Each row was made from one walk, in order. Every step used is in the known rows, and no mark comes twice. Write each row's walk.
(in the rows, 128 means zero)
Known rows
n -> l -> b: [133 126 113 187 145 149 162 170 108 104 102 129 131 121 167 183 150 166
 105 113 110 174  44 154  94 111 155 141 114 163 162 127 125]
n -> l -> b -> k: [146 150 146 129 154 121 143 136 139  76 131 131 135  61 196 190  99 109
 140 110 138 143  76 170 111 141 130 179 100 134 167 141 135]
z -> y -> r -> h: [151 133 135 106 155 114 104 134 125 149 141 128 159 174  96  79 102 141
 114 137 127 111 177 105 138 166 151 143  88 109 126 132 125]
r -> h -> s -> u: [ 99 128 119 128  84 104 120 125  79 154 110 136 136 150 112 114 172  84
  89 157 116 110 128 138 122 137  84 107 104 112  67 128 141]
k -> q -> b -> l -> n: [116 103  86 122 162 150 102 101 129 133  88 173 118  94 110 202 132 127
 157  94 133 128  99 100 118 101 150  84  81 189 160  73 113]
s -> u -> q -> b: [125 139  98 106 102 127 155 139  84 158  94  86 130 168  95 101 199 125
 114 129 125 199 137  78  80 109 110 123 149 129 115 144 110]
b -> k: [139 158 149 119 142 104 122 126 143  82 138 124 137  65 166 154  89  91
 154 132 136 127 132 141 136 153 121 173 114 122 133 146 151]
y -> r -> h: [132 128 120 133 140  98  88 137 123 159 156 120 162 150  97  80 107 148
  85 142 127 110 175  98 146 155 142 154 102 121 129 146 140]
u -> q -> k -> b -> l -> n: [104 104 114 129 154 167  81  90 173 150 110 171 119 137 116 146 110 134
 163 107 155  79 131  90 140 113 121  71 117 133 171  88 106]
b -> q -> k: [140 144  79 157  96 142 167  96 155 132 140  89 113 152 146 154 133 191
 193 136  98 106 160 111 138  97 168 120 165 123 120 140 177]
y -> r -> h -> s: [115 131 132 141 108  96  96 144  91 147 133 137 184 173 115 101 121 118
  91 112 111 107 176 127 121 147 119 133 124 118  86 104 110]
u -> s -> h -> r -> y: [120 115 115  79 135 122 119 139  91 140 154 109 136 188 100 153 179 130
 154 189  62 140 157 126 125 183 179 117 112 106 102 186 111]
u -> s: [119 145 111 150 105 124  97 133  86 120 108 107 150 178 153 120 177  87
 187 175 116 123 151 146 105 134 160  86 146 136 128 159  96]
u -> q: [118 135 150 169 129 144 107 153 162 132 151  98 134 193 107  33 153 153
 155 167 124 143 166  81 126 150 113 144 164  72 127 154 117]
r -> y: [153 103 124  97 156 144 141 158 116 133 102 117 143 171 107 155 160 142
 151 163  74 173 126  92 137 158 190 130 126 132 120 154 130]
r -> h -> s -> u -> q -> k -> b -> l: [ 97 154 140 125  67 148 106 132 134 181 120 159 138 173 141 111 134 129
 122 114 152 102 140 123 136 134  23 115 164  81 139 148 106]
v -> m -> n: [132  89 155 108 201  93  90 122 147 111 175 149 114  58  66  89  83 108
  76 115 178 114 120 125 162 102 139  97 108 168 137  48 165]
z -> y: [160 149 148 118 160 160 163 150 120  91  85 135 127 173 120 128 125 127
 184 136 108 156 129 126 113 153 160 110 104 124 107 105 119]
s -> h: [ 78 143 103 157 126  90 118 136 110 124 167 140 111  90  80 159 158 145
 160 200 106 120 129 166 187 126 106 120  70 106 118 179 173]
v -> m -> n -> l: [118 119 149 157 174 134 122 145 152  98 153 147 109  78  87  70  85 127
 109 130 133 114 112 154 157 128  88 131 106 169 122 121 176]
k -> q -> b: [139 127  71 124 116 129 176 155  66 147  73  95 141 101 103 171 159 129
  94 111 107 195 123  90  72 108 145 116 133 198  99  92 118]
m -> v: [110 131 154 140 160 142 133 179 113 142 143 131 125  79 132 151 127 153
  92 128 147 174 111  85 155 117 158 139 119 133  83 103 167]
u -> q -> k -> b -> l -> n -> m: [161  72 154 110 105 143 116 105 151  80 121 150  96 148 119  54 103 103
 125 129 136  84 136 159 155 130 134 122 178 111 134 144 104]
s -> u -> q -> k -> b -> l: [ 97 162 142 142  72 153 119 131 149 173 113 153 121 167 143 112 130 139
 128 121 154 117 128 123 145 125  32 111 168  88 148 163 113]
r -> h: [136 114  97 128 143 120 103 157  99 134 143 121 157 117 107 122 143 139
 114 152 112 124 139  90 125 160 139 157 111 138 123 127 160]
v -> m: [114 135 151 169 140 104  86 151 116  81 164 130 106 113 113 119  95 103
  98 144 143 138 133 132 144 121  99 145 140 178 137 122 183]
r -> y -> z: [ 88 134 150 117 143 119 147  98 138 205 133 117 133 173 119 168 153 146
 109 114  81 147 129 149 157 140 194 163 135 164 148 176  88]
s -> u -> q -> k -> b -> l -> n: [ 97 104 117 121 142 163  82  80 170 159 107 173 108 140 113 139 120 123
 154 118 158  73 125  98 143 111 108  63 107 125 164  96 109]
q -> k -> b -> l -> n -> m: [162  73 142 110 105 137 125 108 135  74 109 157  97 124 123  90  98  97
 114 122 131  88 121 171 156 123 145 118 167 137 129 137 114]
y -> r: [116 157 149 180 125  94 112 128 148 150 132 117 142 174 111  74  84 152
  82 131 130 133 173 125 161 124 146 128 121 123 122 162 119]
r -> h -> s -> u -> q -> k: [107 117  87 135  59 142 134 103 127 174 120  95 157 219  98  72 180 133
 172 158 117  98 196  92 128 134 107 106 162  74 125 153 143]
z -> y -> r -> h -> s -> u -> q -> k: [119 128 110 119  68 143 138  91 139 179 116 100 156 252  92  51 158 132
 178 149 124  94 214 101 133 139 115  96 148  58 126 152 123]

Which walk is each row?
[105 104 104 130 153 160  89  92 157 144  96 178 119 114 123 179 104 131
 153 101 150  82 116 102 141 106 131  68 106 160 166  82 117]
q -> k -> b -> l -> n
[152 134 150 108 176 115 139 125 150  83 139 139 134  41 178 178  90 107
 129 100 153 133  72 169 118 134 140 164  90 134 169 115 133]
m -> n -> l -> b -> k
[128 135 143 124 118 107 107 141  93 139 124 142 180 189 114 100 118 113
 111 108 111 108 178 131 115 155 127 126 113 109  84  95  99]
z -> y -> r -> h -> s
[147 111 139 128 169 129 146 127 158 118 136 130 128  41 145 148  83 110
 109 124 141 108  97 149 115 144 138 132  88 146 128  73 124]
m -> n -> l -> b -> k -> q
[106 125  90 151  64 147 146 102 142 167 113  88 138 213 101  74 175 143
 178 167 120 114 185  92 136 123 115 101 164  82 135 168 150]
s -> u -> q -> k
[138 102 131 155 181 133 141 154 124 103 132 144 120  87 139 162 126 151
  80  98 144 155  42 160 109  98 153 124 101 174 174  85 134]
v -> m -> n -> l -> b
[118 122 116 139 109 112 106 158  75 129 123 137 180 148 122 130 148 111
 112 119 101 117 153 120 106 150 117 136 129 129  81  92 124]
r -> h -> s
[106 128 131 117  79 139 119 113 139 210 118 103 152 200 109  47 108 123
  72 129 154  70 202  88 122 133  72  80 182  78 104 119  97]
y -> r -> h -> s -> u -> q -> k -> b
[140 102 119 156 178 141 157 156 123 114 115 140 130  92 142 166 139 163
  89  99 132 160  39 154 106 101 167 120  98 163 166  90 122]
m -> n -> l -> b
[170  71 135 106 116 128 131 116 117  67 105 155  94 105 115 101 114  94
 112 120 121 119 107 170 138 122 156 131 146 159 119 126 108]
k -> q -> b -> l -> n -> m
[146 122 132 139 148 124 142 133 142 116 127 120 132  60 162 171  95 109
 114 133 134 122 103 139 106 146 147 139 102 143 128  82 120]
l -> b -> k -> q
[145 110 151 127 172 120 129 124 158 108 153 135 118  36 142 144  68  98
 100 124 154 103 100 156 120 142 124 137  90 156 136  68 135]
v -> m -> n -> l -> b -> k -> q
[ 99 137 158 153  93 130 108 130 142 154 139 109 127 214 105  24 176 114
 134 173 128 124 163 105 122 145  75 118 150  50  92 151 108]
h -> s -> u -> q
[ 64 141 142 103 126 102 128  82 117 210 169 109 130 191 117 165 171 133
 117 134  72 122 154 177 146 158 188 148 126 145 139 201  70]
u -> s -> h -> r -> y -> z
[116 130 105 140  98 151 149 136 121 169  91 106 143 140 127 123 102 135
  86 123 138 103 158  93 120 117 107  83 184 138 112 108 126]
q -> k -> b
[106 168 155 153 107 144 112 161 137 145 114 167 121 122 155 142 107 141
 105 110 148 137 100 131 141 128  50 129 155 123 140 143 111]
k -> b -> l
[145  89 164  88 148 140 134 153 105 104 133 156 100  69 127 138 120 121
  85 102 156 163  96 123 157 105 169 140 131 144  94 106 140]
q -> b -> l -> n -> m -> v
[142 127 134 148 147 134 149 137 147 112 127 123 127  60 163 161  91 112
 119 134 126 117 100 150 107 152 128 147  98 146 125  98 126]
n -> l -> b -> k -> q
[109 166 133 113  78 117 110 136 106 169 119 151 143 182 123 115 167 135
 127  96 141 171 133 122 117 122  51 146 134 100 147 169  92]
y -> r -> h -> s -> u -> q -> b -> l
[148 159 134  79 133 110 136 125 125 103 129 100 145  91 149 138 122  93
 156 110 144 166 146 110  99 142 112 175 134 117 143 145 121]
u -> q -> b -> k
[149 160 118  82 134 101 149 126 102  95 110 110 145  58 157 187 114  87
 141 101 137 171 125 126 100 132 126 170 119 155 136 136 137]
q -> b -> k
[171  62 140 122 132 122 124 117 124  51 115 140  96 114 110  77 106  93
 108 143 114 103 120 164 150 129 184 130 148 150 108 129 126]
l -> n -> m
[111 168 124 126  84 134 130 146 110 149 106 145 122 159 130 137 180 140
 146 109 136 193 105 117 117 114  57 145 142 116 154 175 109]
s -> u -> q -> b -> l
[138  85 170  93 137 152 130 142 128 120 137 156 100  81 132 122  97 123
  82 109 166 123 114 123 172 110 157 123 148 125  94 102 142]
q -> k -> b -> l -> n -> m -> v
[ 77 149 100 142 109  88  93 120  90 129 163 133 122 126 100 150 187 108
 205 219 111  99 148 189 170 129 119  88  78  98 128 196 136]
u -> s -> h
[149 132 163 106 179 107 124 123 150  72 158 143 125  37 175 174  76  94
 121  98 165 127  75 176 124 131 125 168  92 145 178 111 145]
v -> m -> n -> l -> b -> k
[147 121  93 142 130 140 163  90 163 123 161 107 101 126 145 162 117 189
 163 109 126 102 120 138 133  78 168 113 147 141 154 104 176]
v -> m -> n -> l -> b -> q -> k
[141 159 135  73 122 106 138 113 123 113 125 101 135  94 145 132 133  80
 147 121 148 160 141 116 102 140  98 165 125 110 135 154 124]
s -> u -> q -> b -> k
[102 125  94 150  53 144 144 102 132 168 110  94 148 223 104  75 178 133
 175 156 116 108 190 100 130 123 108  97 169  78 122 156 139]
h -> s -> u -> q -> k
[164 147 131 157 169 127 153 125 163 105 177 107  79 111 192 186 128 211
 136 117 113 142  69 135 106  87 195 144 135 123 126 101 138]
l -> b -> q
[149 164 154 142 156 137 141 124 181 130 177 103  72 108 169 119  82 188
 112 131 125  97 125 112 124 108 130 128 167 109  77 106 137]
k -> b -> q
[142 152 133  56 117 100 126 114 108 121 132 108 152 102 143 131 137  70
 142 112 146 145 152 117  93 150  90 169 122 102 125 138 117]
r -> h -> s -> u -> q -> b -> k
[148 133  75 154 106 143 176  99 146 132 136  92 115 151 165 189 145 201
 176 118 106 121 124 120 119  82 191 116 158 129 145 120 161]
l -> b -> q -> k
[159 155 134 170 166 144 163 131 170  97 175 110  74 111 194 171 121 217
 144 120 102 135  64 151 109  95 168 157 131 126 123 123 147]
n -> l -> b -> q
[121 121 132 159 169 144 146 147 152 114 128 142 123  85  93  77 106 146
 122 132 116 121 107 146 151 132 109 125 104 153 111 128 160]
m -> n -> l
[136 160 140  71 111 102 137 114 113 114 121 107 144 104 149 133 134  70
 146 110 145 155 146 125  94 140  91 161 129 106 121 141 113]
h -> s -> u -> q -> b -> k
[169  78 137 104 116 124 129 118 112  58 104 157  95 112 118 107 121  97
 117 115 122 128 103 171 141 118 158 137 149 156 128 141 112]
q -> b -> l -> n -> m
[120 159 105 138  96 135 144 156  97 141  92 151 129 112 136 186 153 143
 133  97 123 191  94 125 111 113  83 140 131 164 143 137 115]
k -> q -> b -> l
